What can hang from each mark
buku: vudo zivu
zimok: zazize
zivu: buku seram
seram: firu minez
puga: rivub vudo
bazig: zimok
minez: puga seram
firu: seram
zazize: buku
vudo: buku puga
poze: buku
rivub: puga

Every row comes from one small tree of marks. The marks that hang from a mark follow it in brackets, in alphabetical order. Every link used is in the known rows. Which tree was each row made from?
Known rows
minez{puga{rivub vudo} seram}: [ -6 -10  -4   7  -2  -2 -33 -13  16 -14 -20  20  -7  17  -9   7  13 -29
  -6  53   2  13   5   7  18 -29  -4   7 -13  22]
puga{rivub vudo{buku{zivu}}}: [ 11  -4   2  -4  37  -1 -15  14   6 -21 -13  18  37  14  -1  14  10  -4
   0 -23  -1 -12  -9 -26  13  -3  51   8  17   6]
zimok{zazize{buku{vudo zivu{seram}}}}: [ -1   0 -27 -20  -7  12 -54  -5   4  -8 -29 -15  33   1 -13  13  41  16
  -4 -35  51 -20  -3 -28   6  18  20   2  38   3]
firu{seram}: [ -3  -3  -5  -9 -12   0   9 -45   0  -4  11  10 -13   5  12  -2  -4 -26
  -3  34   9   9 -10  -2   2  -5  23  -8  -6  20]
buku{vudo zivu{seram}}: [ -1   4 -16 -18 -12   8 -39  29   7 -16 -13 -17  43  10 -13   8  49  -2
 -17 -23  40  -1  -2 -46  16  38  24  -1   8 -11]
rivub{puga{vudo}}: [  0  -9   9 -20   3 -10   7  46   4  -4  -3   1  -4   7  -3  20   2  15
  -2  32  -7   2   0 -11 -21  13 -22  -4   0  32]
zimok{zazize{buku{vudo zivu}}}: [  4  -4 -24 -16  -2  18 -46  -7   4  -2 -27  -9  38  -6 -16  15  18  23
   0 -52  40 -30 -17 -14   4  10  32   4  38  -1]
seram{firu minez{puga{rivub}}}: [ -5 -12  -1  18   0  12 -13  58  -1 -27 -17  38 -27  35 -18   2  -8  28
  12 -27 -15 -10   8  33   0   6 -11  -6   1  37]
rivub{puga}: [  1  -6   3 -21  -9 -14  -6  24  -3   7  -4   4 -13   9 -11  13 -11   3
  -2  -1   1  -5   4   3  -5   8 -26  -3 -11  20]
puga{rivub vudo{buku{zivu{seram}}}}: [  7   0  -1  -7  35  -8 -24  10   8 -26 -16  13  34  20   0  10  30 -13
  -5  -9  11  -2   5 -38  17   5  41   6  18   9]
buku{vudo{puga} zivu}: [ 16   2 -14  -2 -16  23 -25  19  11 -11 -11 -19  75  -6 -11  17  43   7
 -10 -20  22 -10 -15 -51  11  32  47  -3  14 -14]
zazize{buku{vudo zivu{seram}}}: [  4  -1 -13 -21   9   1 -46 -29   2 -10 -18 -14  56   1  -1  11  41  13
 -20 -28  53 -12   3 -64  19  29  38   2  22   8]
zimok{zazize{buku}}: [ -2  -3 -14  -6   4   6 -23 -30  -1   6 -19  -3  -1  -6  -3   5   0  17
   9 -14  19 -19  -1  10  -5 -13   0   3  30   9]
firu{seram{minez{puga}}}: [ -8 -12  -6   4 -17   6  -2 -10   2 -18  -2  22 -28  27  -5   4  -3  -5
  -7  44   7   2 -14   9  -6  -8  27 -14  -6  50]
zivu{buku{vudo} seram{firu}}: [  4  -3 -13  -8  -8  11 -48  84  -4 -25 -19   2  -6   7  -8   0  40  -7
   1 -33   7  -1  14 -12  -2  53 -48   0   3   0]
buku{vudo zivu}: [  6  -1 -13 -14  -7  16 -26  28   7  -9  -9  -9  49  -1 -18  12  23   6
 -10 -48  27 -13 -19 -30  12  28  40   1  10 -13]
zazize{buku{zivu{seram}}}: [ 13   1  -7 -18  21  -9 -20 -37   2  -5 -12  -6  34  -4   8   9  40  11
 -19  -2  42 -10  14 -52  16  16  33   0  15  19]
firu{seram{minez{puga{vudo}}}}: [ -9 -13  -2   5  -8   9   9   6   8 -26  -1  20 -20  24   2   8   7   4
  -9  68   1   6 -17  -3 -18  -4  29 -15   5  59]
vudo{buku{zivu{seram}} puga}: [ 28   4  -8  -5  13  -3 -25  -4  13 -20 -17 -16  52  -1  -4  11  58 -13
 -15  18  23 -11  10 -53  16  15  35  -6  16   7]
rivub{puga{vudo{buku{zivu{seram}}}}}: [ 14  -7   2 -35  20 -19 -16  50  10 -18 -16  -2  16  12 -10  24  31   2
 -16  22  16  -8   5 -38  -8  22  -1  -4  10  42]
poze{buku{vudo{puga} zivu}}: [  7   4 -10 -12  -7  15 -39  29  11 -15   5 -21  53  -7  -8  16  43  -3
 -13  11  21 -16  -7 -21  27  45  55  -2  16 -43]
seram{firu minez{puga{vudo}}}: [  0 -15   4  13   7  19   9  89  11 -38 -13  22 -21  21 -11   9  15  50
   2  26 -19  -9   0  15 -32  18 -17 -15  11  60]
zimok{zazize{buku{zivu}}}: [ 11  -2 -17 -13  10   9 -22 -15   3   3 -21  -2  19 -12  -8  13  19  21
   1 -26  30 -28  -7  -4   1  -4  27   2  31  13]
rivub{puga{vudo{buku{zivu}}}}: [ 19 -10   5 -31  22 -11  -8  53   9 -13 -14   4  21   5 -13  26  11   9
 -11   7   5 -18  -9 -24 -12  13  11  -4   9  40]
bazig{zimok{zazize}}: [ -1   0 -20 -12   4   0 -20  -3   1   1 -17   2 -19 -14 -29   4  -1 -23
  21   6   8 -15 -11  20 -11   0  -9  12  23   1]
vudo{buku{zivu} puga}: [ 35   1  -5  -2  15   6 -15  -2  12 -14 -14  -8  58  -8  -7  13  34  -4
 -10   0   9 -22  -6 -39  14   7  46  -4  16   2]
seram{firu minez}: [  1  -9   1   0   6  10  18  63  -4 -26  -4  18 -21  15  -6  -3  -2  38
  11 -27 -14  -7   4  16 -23  23   1 -15  12  34]
bazig{zimok}: [  3  -1  -7 -13  15 -10  -7 -19  -1   0  -5   4  -4 -14 -18   0  -2 -24
   8  16   5  -6  -8  -6  -1   8   4  10   8   4]
vudo{buku puga}: [ 21  -1  -1   8   8   1 -17 -19   7 -10 -11  -8  33  -2   0   6  13  -8
   0  10  -2 -11   0 -24   7  -6  14  -3  15   3]
poze{buku{vudo{puga} zivu{seram}}}: [  0   7 -14 -15  -9   9 -47  28  12 -21   2 -28  49   2  -5  14  67 -12
 -19  27  32  -5   8 -37  30  53  46  -3  16 -41]
puga{rivub vudo}: [-11  -1   5   9  16   1   1   3   1 -10  -1  16  12  15  11   7   0  -1
  10   3 -14  12   1 -10   0  -3  18   8   8  -1]
zazize{buku{vudo{puga{rivub}}}}: [  0  -2  -8   7   0   8 -47 -62  -5  -1 -16  -3  61   6   7  11   5   8
   4 -38  21  -6   0 -48  24   7  31   7  24 -10]

Which tree is each row?
[ -4  -1 -15  -7  -9   4 -55  54  -5 -13 -21  -8   5   9  -8   2  37 -21
  -6 -17  15   4   5 -30   7  37 -25   8   0 -13] : zivu{buku{vudo} seram}
[ -9  -6   4  21   3   5 -22  15   9 -11 -12  19   2  22  -5  13   5   0
   0  28 -10   2   1   5   8 -14 -11   7  -5  16] : minez{puga{rivub vudo}}
[ 14   0  -2  14  12  -2 -29 -33   0  -9 -15   9  37  13  -1   6   0 -21
  10 -17  -8  -7   5 -19  25 -15  25   4  12  -9] : vudo{buku puga{rivub}}
[  2   7 -18   0 -16  11 -47   7   6 -16 -15 -10  72  16  -8  14  57 -13
  -6 -24  31   4   7 -62  31  34  41   2  10 -24] : buku{vudo{puga{rivub}} zivu{seram}}
[  7 -11  -8   8   2   7 -30 107  -2 -34 -28  21 -42  23 -18   2  39  13
  -3   6  -6  -7  20   8 -13  37 -47  -6  -3  45] : zivu{buku seram{firu minez{puga}}}
[  9 -13  -2  -2  -3   9 -14  35  24 -27 -17  12 -21  -1  -8   6  29  -3
  -8  69   2   4   8  20  -8  -6 -40  -9  -6  50] : minez{puga{vudo} seram{firu}}
[  6   2 -16 -20  -8  14 -30  57   8 -26 -12  -7  35   8 -13   6  50   9
 -10 -38  33  -7   6 -30   7  51   8  -7  10   2] : buku{vudo zivu{seram{firu}}}
[  9   1 -25 -28  21  -8 -36 -31   3  -3 -27  -4  11 -18 -23  10  34 -11
   5   7  42 -24   0 -23   2  15  18  10  35  16] : bazig{zimok{zazize{buku{zivu{seram}}}}}
[  1 -13   0  12  -4  14  -3  70   4 -28 -14  23 -29  21 -17   2   3  40
   3  -3 -12 -13   4  28 -19  13 -19 -14   2  51] : seram{firu minez{puga}}
[  0 -15   4  12  17   6 -14  50  11 -31 -22  13  -5  26 -16  11   7  28
  -8  26  -7 -13 -10  -6 -18  -7  13  -5  18  48] : seram{minez{puga{vudo{buku}}}}
[ -4  -3  -3  -4   1   0   2  53  -2 -31  -7  10 -23  23  -1  -7  28  23
   4  -2   3   6  24  -3 -17  30 -11 -15  11  33] : zivu{seram{firu minez}}
[ -1 -16  -1   1   4   5  -7   2  10 -32  -9  21 -16  28  -2   9   1  -1
 -10  56   3  -4 -20  -2 -13 -12  33 -14  12  63] : firu{seram{minez{puga{vudo{buku}}}}}
[ 13  -3 -11   8 -12  19 -39  43  -2  -7 -17  -8  35  -7  -9  11  26 -11
   1 -17  -4  -6 -10 -33   1  31  -7   5   6 -18] : zivu{buku{vudo{puga}}}
[ 20  -4   3 -12  34   3  -1  31  14 -23 -10   0  34  -3  -3  14  24   7
 -11   9   6 -15 -13 -31  -6   5  37  -1  23  18] : puga{vudo{buku{zivu}}}
[-14   3  -6   3 -11   9 -49   2   0 -10   6  -7  34  11   0   8  13 -17
   5  -1   5  -3   3  -1  36  26  36   5  13 -55] : poze{buku{vudo{puga{rivub}}}}
[ -6   2  -9  14 -20  15 -38 -14  -1  -6 -11  -4  52  14  -4   8   9  -8
  10 -29   5   5  -4 -29  20  11  20   5  10 -28] : buku{vudo{puga{rivub}}}
[  6   1 -16   4 -16  11 -53  44  -1 -16 -21 -16  30   4  -5   7  54 -21
  -6   5  13   5  11 -51   7  42 -22   4   5 -16] : zivu{buku{vudo{puga}} seram}
[  7  -2 -12  14 -10  17 -50  33  -7  -7 -21   6  36   6  -9  10  15 -21
   8 -40  -9  -3  -6 -27  17  24   3  11   3 -29] : zivu{buku{vudo{puga{rivub}}}}
[  8 -18   5   9  19  14  -6  85  12 -44 -21  23 -17  23 -14   8   8  43
   2  11 -16 -19  -1  15 -27  11  -9 -14  20  65] : seram{firu minez{puga{vudo{buku}}}}
[ 23   5  -8   2  14  -5 -35 -17   6 -19 -20   1  56  14  -3  10  43 -24
  -5 -11  16  -8  14 -50  34   6  45   2  13  -7] : vudo{buku{zivu{seram}} puga{rivub}}
[ -3  -8  -9   6 -12  -6 -47 -32   9  -3 -22  21 -14  19 -18   1   0 -41
  -5  22   9   6   9  23  35 -35  -8   8 -24  12] : minez{puga{rivub} seram}
[ -7 -14   4  19   9  14  -1  76   5 -37 -13  36 -21  34 -10   9   4  39
  11  -3 -22  -5   5  21 -17  11  -5  -8   9  48] : seram{firu minez{puga{rivub vudo}}}
[  3 -13  -3   2  13  -7 -50 -18  17 -20 -29  21  -1  20 -13   7   5 -36
  -8  38   6   1   2   6  23 -38   1   7  -4  29] : minez{puga{rivub vudo{buku}} seram}
[  4 -10  -8   3 -11   1 -38   1  10 -15 -21  30 -25  16 -15  -1   1 -25
   2   7   2   1  17  39  27 -19 -31  -1 -21  24] : minez{puga{rivub} seram{firu}}
[ 24  -1  -9  -3  14   0 -18  16   9 -30 -20  -9  47  11 -10  10  54   3
 -13   9  18 -12   7 -54   4  18  54  -9  24  21] : vudo{buku{zivu{seram{minez}}} puga}
[ -1  -9  -9  10  -1   0 -39  79  -3 -22 -27  12 -33  24 -18   4  37  -2
 -11  20   2  -2  12 -10  -4  21 -27   1  -7  31] : zivu{buku seram{minez{puga}}}
[-13 -12   3  21   7   8 -11  42   4 -23 -16  26  -8  37 -11  11   1  22
   3  13 -14   2  -5   3  -8  -8  16   1   5  32] : seram{minez{puga{rivub vudo}}}
[ 28   2  -6   6  18   2 -27 -20   5 -12 -18   7  63   5  -7  13  21 -16
   1 -29   4 -19  -2 -34  31  -4  57   3  11  -9] : vudo{buku{zivu} puga{rivub}}
[ 10  -5 -10 -17  12   8 -37 -25   1  -4 -16  -8  60  -7  -3  14  18  21
 -15 -46  41 -21 -14 -48  16  22  51   3  23   5] : zazize{buku{vudo zivu}}
[ -5  -2 -16 -15  -7  10 -31  51   4 -26 -16  -8  36  22 -20   8  46  14
 -15 -34  36  -1  -6 -49   3  43  51  -5  18   5] : buku{vudo zivu{seram{minez}}}
[ 10 -10  -8  -4 -14   4 -27  13  17 -17 -18  13 -28   1 -17  -1  14 -14
  -8  36   8  -3  12  33   8  -9 -41  -8 -18  38] : minez{puga seram{firu}}
[ 14  -7  -8  -6  16  -5 -38  35  11 -30 -28   5  10  25 -25   9  37   4
 -21  -2  25 -20   2 -22  11   6  28  -5   9  36] : vudo{buku{zivu{seram{minez{puga}}}}}
[ 19  -6  -6 -18  26  -2 -14  52   5 -37 -19   9   9  17 -14   3  32  13
  -8 -34  17 -20   8 -19  -1  27  27 -12  19  37] : vudo{buku{zivu{seram{firu minez}}}}
[ 22  -2   0 -18  33   2  -5  53  16 -38 -13   1  22   2   3  10  47  12
  -9  14  11 -10   7 -30 -10  27  12  -8  26  32] : puga{vudo{buku{zivu{seram{firu}}}}}
